What can hang from each mark
J: G
N: D
G: J
D: N
S: Y
Y: E G L S
E: J N Y

Known rows, with every way that one mark hangs from another
S{Y{E{J{G} N} L}}: -186	-160	-255	3	60	-30	-148	-126	28	141	330	-70	95	-206	181	106	-122
Y{E{N} G L S}: -101	-590	-147	32	-92	-126	-183	-60	-27	165	610	-146	73	-160	253	139	-97
E{J N}: -164	170	-322	13	4	-26	-144	-269	-37	186	182	35	211	-153	23	64	-145
E{N Y{S}}: -179	50	-239	15	-53	-104	-139	-279	-29	153	292	21	198	-160	107	83	-188
E{J Y}: -251	385	-336	1	17	-71	-76	-267	-77	147	220	-18	166	-169	52	62	-208
E{J N{D} Y{S}}: -242	285	-319	21	-43	-155	-125	-376	-48	188	312	62	230	-144	42	59	-209
Y{G}: -135	-121	-160	-8	85	-149	-98	-116	-86	116	303	-51	133	-158	102	103	-110
Y{G S}: -108	-316	-118	-6	20	-138	-132	-110	-90	113	488	-81	89	-140	175	112	-124
S{Y}: -170	-45	-165	-27	125	11	-108	-134	-42	96	215	-28	81	-190	164	91	-132
S{Y{E G}}: -177	-222	-169	-27	89	-67	-117	-96	-50	90	298	-98	69	-197	203	126	-116
D{N}: -92	120	-152	-1	-3	25	-92	-192	-63	150	-14	18	100	-132	44	58	-100
Y{E{J N} G L S}: -130	-489	-226	35	-110	-103	-189	-93	-41	180	640	-148	84	-158	229	132	-117
Y{S}: -116	-130	-117	-4	21	-33	-120	-149	-58	131	339	-53	73	-143	166	81	-134
G{J}: -121	-47	-176	-13	49	-86	-106	-142	-62	152	106	-29	69	-174	122	68	-97
N{D}: -180	185	-110	-5	133	-159	-55	-226	-57	154	117	40	141	-144	53	53	-114
Y{G{J}}: -122	-204	-173	-13	64	-182	-111	-107	-92	128	273	-55	99	-167	124	101	-95
Y{E{J N} G L}: -157	-289	-269	32	-49	-118	-154	-101	-37	183	456	-116	127	-176	155	122	-104
Y{E{N{D}} G L}: -150	-336	-165	31	-5	-197	-133	-103	-26	177	407	-85	128	-171	160	121	-80
S{Y{E}}: -183	-94	-169	-26	84	7	-109	-123	-29	102	193	-79	58	-198	196	104	-124

Rows
-146	-264	-194	25	-78	9	-144	-86	-34	179	498	-160	14	-161	242	97	-129 : Y{E{J} L S}
-163	-200	-232	31	-66	-162	-156	-198	-36	155	514	-24	183	-163	153	109	-171 : E{N Y{G L S}}
-190	-68	-224	10	13	-177	-94	-129	-71	135	375	-63	110	-183	149	97	-153 : E{Y{G{J} L}}
-180	-292	-241	0	33	-44	-155	-97	-27	130	429	-94	90	-200	208	126	-119 : S{Y{E{J N} G L}}
-164	-370	-185	-2	47	-56	-151	-74	-21	119	408	-93	81	-202	228	132	-106 : S{Y{E{N} G L}}
-167	-103	-288	37	-9	-102	-144	-142	45	198	313	-81	138	-183	116	94	-108 : Y{E{J{G} N} L}
-221	202	-381	24	-19	-200	-147	-329	26	171	352	31	251	-162	30	77	-207 : E{J{G} N Y{S}}
-259	290	-349	18	6	-239	-109	-353	-67	177	289	66	271	-154	-2	75	-193 : E{J N{D} Y{G}}
-213	66	-353	18	-76	-148	-155	-300	-67	161	442	-1	226	-153	78	94	-208 : E{J N Y{G S}}
-206	134	-204	17	-16	-185	-116	-327	-32	166	267	63	215	-148	77	70	-183 : E{N{D} Y{S}}
-241	266	-328	18	-2	-48	-86	-212	-62	161	335	-44	139	-174	93	65	-199 : E{J Y{L}}
-95	-486	-108	18	0	-110	-146	-32	-70	134	654	-115	54	-148	234	117	-111 : Y{G L S}
-139	-455	-194	24	-76	-98	-155	-48	-63	159	650	-189	30	-159	252	129	-119 : Y{E{J} G L S}
-188	-31	-192	-2	0	-165	-98	-188	-84	110	413	-58	131	-159	145	101	-183 : E{Y{G S}}
-209	82	-374	41	-36	-185	-158	-274	42	185	469	7	225	-167	70	80	-198 : E{J{G} N Y{L S}}
